Known rows, with every step that occurs:
m -> z -> l: [ -1 -10   3   5  10 -28 -47  16   0 -22 -20  22   8  27  13  38  25   0
 -14 -27]
u -> e: [  4  -2   9  26  11  12 -24  -8  20 -21 -16  13 -29  -5   1  10 -31  -2
   3  -8]
w -> e -> u -> z -> l: [  5   8  10 -22  -1   5  49 -23 -11  39  18 -20  22 -14   0 -10   1   6
  -9  18]
u -> l -> w: [ 21  -3   7   4  -8   1   7  -1  13   0  -6   0 -18  -4  13 -28 -24   3
   4 -20]
u -> z -> l -> w -> e: [ 22   5   6 -34 -16   0  59 -20   3  43  14 -20  14   4  18 -37  -3   2
   2  -6]
m -> z: [ -5 -17  -3  28  17 -23 -56   1  13 -49 -37  28 -15  15  -4  35  10  -3
 -22 -26]
z -> e -> u -> l: [ -4  15   9   0   4   9  17  19 -19   9   6  -9   7   1   4   6  -1  10
   1  21]
m -> z -> l -> u: [-12  -9  -7 -13  -2 -29 -27  24  -9  -6 -13  11  24   6   9  37  29  -8
  -8 -17]
l -> u -> z: [  9 -10  -8   5   5   1   2 -15   0  -3 -13   9   4 -19 -33   5 -20   1
 -13   1]
a -> m -> z -> e -> u -> l: [-22  15  -9  -9   6   0   9  38 -16   6  26 -10  13  13  13  33  36  11
  -5   4]
e -> u: [ -9 -18   6  23  10  -2 -30 -13  -8 -36 -15  11 -16 -25 -22  -3   3  -5
   2   0]
p -> a: [ -4 -22  -7  44  12   8 -54 -13  23 -49 -13  41 -40   1 -31   2 -13   0
  11  -2]
e -> u -> l -> z: [  5  14  -3  -1   1  10   5 -17   0  32   3 -11  12 -16 -12  -2 -22   5
 -16  23]
u -> z -> l -> w: [ 21  -1  -2 -21  -5  -3  19   1  -4  19   3   2  13  10   4 -18   3   8
   5 -18]
u -> e -> w: [ -6   9   6   1  -7  10   7 -11  15 -23  -6  -7 -27 -13   8 -10 -18  -9
  19   2]
w -> e -> u -> l -> z: [  4  22   3 -14 -11  16  46 -37  10  55  15 -36  11 -23   4 -21 -29  -2
 -20  36]
z -> l: [  8 -20   8  11   9  -9 -38  -2   0 -21  -6  18  -3  10   2   7   0  -3
   4 -21]
a -> p: [  5 -26  -8  51   5   2 -51 -14  21 -64   4  20 -36 -15 -23  -5 -13   1
  37 -18]
u -> l -> z: [ 20   8  -3   9   3   9 -11 -20  18  21  -4   0   2   5  -6   1 -38   6
 -21   5]
l -> w -> e -> u: [ -9  -7   6 -11 -18   2  35 -24  -3   0  -1 -22 -14 -32   4 -54   6 -19
  14   5]
u -> z -> e: [ 12  -1  -1   8  18   6   2   3  -8 -11  -9  10   5  23 -20  15  -6  10
  -9   5]

Rows:
[  0  33  -6 -32 -16  10  39   3  -2  30  15 -32  18  20   9 -14  -7  -1
   5  29] => u -> l -> z -> e -> w
[ 11 -16   6 -10 -11 -10 -11   9  -5  -7  -1   5  -3   8  15 -27  13  -8
  21 -27] => z -> l -> w
[  0 -15   2  -8  -4  -9 -19   7 -12  -2  -1   7  12  -8  -4   3   5 -12
  11 -11] => z -> l -> u
[-32  18 -22   3   3  15   1  43  -1   5  38  11   1  16  -3  34  38  18
   9  21] => p -> a -> m -> z -> e -> u -> l
[-13  18  -4 -20  -5 -12  -3  32   0  19  -5   1  19   4  27  46  12  -4
  -3  -5] => m -> z -> l -> u -> e
[-21 -20 -29  38  11  -3 -61   7  29 -49   6  42 -34  15 -24  27  25   0
   5 -18] => p -> a -> m -> z
[ 13  19  -3  -6   3  12   9   5   1  32   5 -10  14  29   1  10 -20   6
 -11  21] => u -> l -> z -> e
[  0  -1  -8   2   8   6 -20   0  -4  -2 -10   0   9  27 -16   5   0 -10
  -2  16] => l -> z -> e
[  2   3  11  15   5   5  -3  -7  -1  -3   0   1  -8 -23  -4  -1 -19   9
  -8   6] => e -> u -> l
[  3   4  -7  -9   5   6  22  12 -16   8  -4  -2  18   6 -25  14  -1   0
  -3  16] => l -> u -> z -> e
[  1   8  16   1  -3   9  36 -27   6  22   9 -20  -7 -27  11 -19 -28   2
 -11  17] => w -> e -> u -> l
[-18 -14 -15  11  13  -9 -35  28  -2 -37   1  14  -5  33  -1  35  40  -4
  -1 -18] => a -> m -> z -> e
[  7   6   1 -33  -9  -1  36   4 -24  29  12 -11  26 -11  -1 -24  20   8
   9  -1] => e -> u -> z -> l -> w
[-12 -13  11  11   0   3   9 -33   2 -11  -6 -10 -17 -29  -7 -20  -8 -15
  -2  12] => w -> e -> u
[  4   4   7  -7 -12   3  24   2  -5  11   2  -9  -8 -26  10 -34  -6   4
   7  -1] => e -> u -> l -> w
[-14  27   1 -26  -9 -13  34  46 -20  20  -2 -15  18  14  30   8  35   6
  -1   7] => m -> z -> e -> u -> l -> w
[  9 -10  11 -22 -20  -7  27 -10   4  17   9 -17  -1   1  30 -46   4 -16
  17 -14] => z -> l -> w -> e
